Each row was made from one walk, in order. Every step used is in the known rows, and no mark comes twice. Write each row's walk.
Known rows
foni > pipub > safo > gepa: [-15 -29 -17 -30 -12  -4  46 -26  20   0  48  26 -12   7  17   2  15 -15
  38  -4 -33  17  21   8  12  21]
fura > vovu > tafop > safo > gepa: [-37 -21   2 -13  12   3  13 -14  58  -4   9   7 -23   6  35 -16  21  29
   9  -9  37  17  -3   8  19  39]
safo > sulud > sepo > foni > pipub: [-23 -49 -44 -45 -12 -10  11 -52  13 -11  -2 -21 -18   3  -8  -7 -32 -33
  27 -12  24 -29  10   1  38   9]
gepa > safo > sulud > sepo: [-12 -12 -29 -48  -6 -26 -20 -18  -7  -6 -17  -9 -15  -2   6  15 -38   7
  10 -18 -14   1  22   1  30 -22]
safo > sulud > sepo: [-11 -38 -25 -19   1  -6 -24 -45   3  -4 -25  -8  -1   7  -6   3 -23   7
   6  -5  13 -26  17  -1  28  -8]
pipub > safo > tafop: [ 18 -12   1   1  10  11  10  10  -7  -5   2   5  -5   6  13  15  -3  12
  14   4 -15 -24  11  -3  -8   6]
fura > vovu > tafop > safo: [ -9  -4   2   0   4  -6  -2  -1  38 -14  12 -22 -30   0  22  -8   2  46
   2 -16  27  -4   2  -8  15  28]
vovu > tafop > safo: [  1  21  12 -10   9   5  12  18  33 -14  16   2 -31   2   7   6   6  23
  11 -15  -1 -25  10   3  -4  14]
sepo > foni > pipub > safo > tafop > vovu: [ -3 -29 -15 -40  -5  15  10  16  14 -26  34 -37 -24   2  -4  -1 -25 -16
  29  -7  17  -7  -9 -25  15  31]
tafop > safo > pipub: [  9  18 -22 -18  23 -21   7   8  22   4  44  20 -29  -2  10  -9  21  14
  44 -16 -48  -9  19  -2  18  -1]
fura > vovu: [-12 -43 -24  29  -9  -3  -6 -32  31   6   7 -34 -11  24   8 -18  10  37
 -24 -11  29  -2  10 -26  33  13]
sulud > sepo > foni > pipub > safo > gepa: [-30 -52 -38 -70  -6  19  37 -28  39  -9  41   3   3   3  14   9 -10 -56
  52   1 -15   6  20  37  13  30]
pipub > safo > tafop > vovu: [  8 -18   8 -17   7  16 -24  21   5 -18  11 -25  -6   8  -1   9 -16  23
   6   0   6  -3  -1 -27   7  15]
foni > pipub > safo: [ 13 -13 -15 -19 -19 -13  33 -13  -1 -11  48  -4 -19   0   4  13  -5   3
  31 -13 -43  -6  24 -10   7  11]
pipub > safo > gepa > fura: [ -5 -36 -13  18   8   3  24 -29  -6   5  17  14  -1  20  17   2  10  11
  11 -23 -16 -18  25  -5 -27  32]
sepo > foni > pipub > safo > gepa: [-29 -53 -29 -38  -9  14  64 -26  31  -9  56  16 -18  21  21  -7  12 -42
  27 -11 -15  -6  21  17  13  33]
sulud > sepo > foni > pipub > safo > tafop: [  2 -22 -31 -58   0  15  18   0  10 -13  11 -20  -3 -17   4  21 -32 -42
  60  11  -4 -16   5  19   3  19]
sepo > sulud > safo: [ 10   3 -13   2  14  26  -7 -30  -8 -16  44  -8 -22  45  -3 -22   4  20
  13 -44 -10 -34  13   1  21   2]
gepa > fura > vovu > tafop: [  9 -31  -7  64 -13 -21   3 -26   7   9 -37 -47 -21   5   8 -19  -5  57
 -20 -19  65 -14   0 -43  -8  26]
foni > pipub > safo > tafop: [ 18   1 -10 -17  -4  -6  25   5  -9  -4  17   3 -17 -11   7  15 -10   0
  47   5 -20  -7   4 -12   4  12]
gepa > fura > vovu > tafop > safo: [ -1   2  -4  28   7 -20  -6 -10  10  -5  -2 -35 -31  -5  15  -8  -8  61
   9 -32  38 -20  -1 -28 -15  44]
pipub > safo > sulud > sepo: [  1 -45 -19 -43   0  -7 -16 -43 -22 -22  -3   2   7   3  11  19 -34   9
  22  -8 -17 -25  32  14   7  -4]
pipub > safo: [ 12 -24  -6  -3  -5   7  18  -6   1 -11  33  -2  -8  19  10  10   1  15
  -2 -14 -35 -24  32   0  -4   6]
gepa > safo > sulud > sepo > foni: [-25 -35 -42 -56  -8  -9   0 -18   5 -16  -8 -20 -21  12  10   6 -39 -22
   1 -26   4 -19  22  11  28 -11]
safo > tafop: [  5  -3  -6  23  11  13   2   5  17  12 -19  -4 -11  12  -3  -4  11  10
  -2   8  17 -24  -2 -19  12   2]
sulud > safo: [ 13   7 -13   3  -6  13   6  -8  20   2  39  -3 -17  41  -2  -7   9  15
  16 -28 -31 -30  21  -4  11  -8]

Write each row's walk
[-35 -25 -29  14  24  -3  -5 -35  28   9  25  -6 -15  15  21 -16  16  41
  16 -32  20  -3   3 -16   5  59]
tafop > safo > gepa > fura > vovu
[  4 -50  -8 -12  -5 -11  12 -37 -32 -22  10  16 -17  20  18   4 -14  22
  -3 -23 -21 -36  31  -5   8   1]
pipub > safo > sulud
[-12 -14 -19 -17 -10 -30   7 -16 -15  -6  -4   4 -37  17  13   2 -17  21
 -13 -32 -14  -9  21 -18  29 -17]
gepa > safo > sulud
[-17  -8 -14 -22  18  -7  -5 -26  -4 -18  23  19 -31  15   9  -1  -5  28
  12 -31 -13 -42  18  -7  19  13]
tafop > safo > sulud
[-17 -30 -20  42   9   5  17 -33  20  23  -2   4  -7  26   1 -16  24  10
  -4 -16  14 -21  10 -21  -7  26]
safo > gepa > fura
[-16 -38 -34 -19   2  30   2 -16  46  -2   6 -36   1  21 -10   0  -8 -29
  -3  -3  14 -33  18  14  14   7]
sulud > sepo > foni
[ 14  17  -6   2  28  31 -13 -11 -16  -9  12  -1 -20  32   1 -18  -1  19
  27 -27  14 -34  -8  -2  17   3]
sepo > sulud > safo > tafop
[-16  10   7  10  20   2  23  -1  26   7   2  18 -24   2  15  -3  15  22
  23 -23  16 -22   3  -2 -27  42]
vovu > tafop > safo > gepa > fura
[-12 -69 -30 -50   1  12   2 -40 -13 -31   3  -7   0  16  14  10 -37 -20
  13 -15  -2 -47  32  24   9   7]
pipub > safo > sulud > sepo > foni
[-10 -59 -29 -35 -16 -12  45 -43 -23 -31  34   3 -34  14  15  -4 -24 -18
  21 -31  -7 -42  24  -4  19  18]
sepo > foni > pipub > safo > sulud
[  6  11   1 -13  26  34 -50   0  -4 -23  22 -30 -22  33 -15 -25 -15  31
  22 -28  32 -12 -19 -25  32  11]
sepo > sulud > safo > tafop > vovu
[ -5 -25  -5  36  -5  -4  12 -38  19  16 -11 -10 -16  26  26 -25   6  38
  17 -28  42  -1  -4 -14  -6  30]
sulud > safo > gepa > fura > vovu > tafop
[-20 -27  -8 -42   9 -19 -33 -37  13 -23 -27 -18 -18 -16  21   0 -35  42
  26 -11  44  -5   0   7  26  19]
fura > vovu > tafop > safo > sulud > sepo
[-19 -30  -1  -9   6 -24  -9 -33   3 -24 -12  -2 -37   1  30 -13 -15  55
   2 -24  45 -17   0 -12  26  23]
fura > vovu > tafop > safo > sulud
[ -8  -2  11 -18  11 -12   7 -12   1 -23  -8  19 -37   3  15  -2 -10  31
   9 -24  15 -38   9  -3   8  10]
vovu > tafop > safo > sulud
[ -3 -34 -36 -60 -15   9  24 -17  19 -20  41 -28  -3  -3   0  18 -28 -38
  45  -8 -24 -15  25  21   8  17]
sulud > sepo > foni > pipub > safo
[-13 -29 -34  -5 -14   6  45 -16  38  -1  35 -25 -30  20  -8 -16   6 -25
   6 -16   7 -28  12 -14  24  17]
sepo > foni > pipub
[-27   3  11 -22  17  16  26   6  55  -2  16  30 -25   8  20  -4  25   6
  17  -6   7  -3   6  16   2  27]
vovu > tafop > safo > gepa
[  3  23 -11  -7   5  -6   9  33   9   9 -10  -4 -26   3   8  10  -3   9
   4  -4 -10   4   3 -16  14 -14]
gepa > safo > tafop
[-16 -53 -33  11 -10 -27  28 -56  -2   7  27 -11 -11   2  24  -9   1  24
  36 -23   9  21   9 -22   2  49]
foni > pipub > safo > gepa > fura > vovu
[ 18   7 -14  23  11 -50   1  -6   3   8  -7 -15 -37 -20  26 -20   3  55
  40 -29  19   1  -2 -27  -5  23]
gepa > fura > vovu > tafop > safo > pipub
[-16 -42  -7 -13   3  16  29 -19  23  -2  32  28  -1  25  23   4  19  -4
   6  -5 -26  -3  28  15   2  15]
pipub > safo > gepa
[  3 -35 -26 -60 -14 -25  -2 -47 -24 -19   9   0  -6 -15   6  20 -43  -2
  54  -9 -25  -6  23   6  19   3]
foni > pipub > safo > sulud > sepo
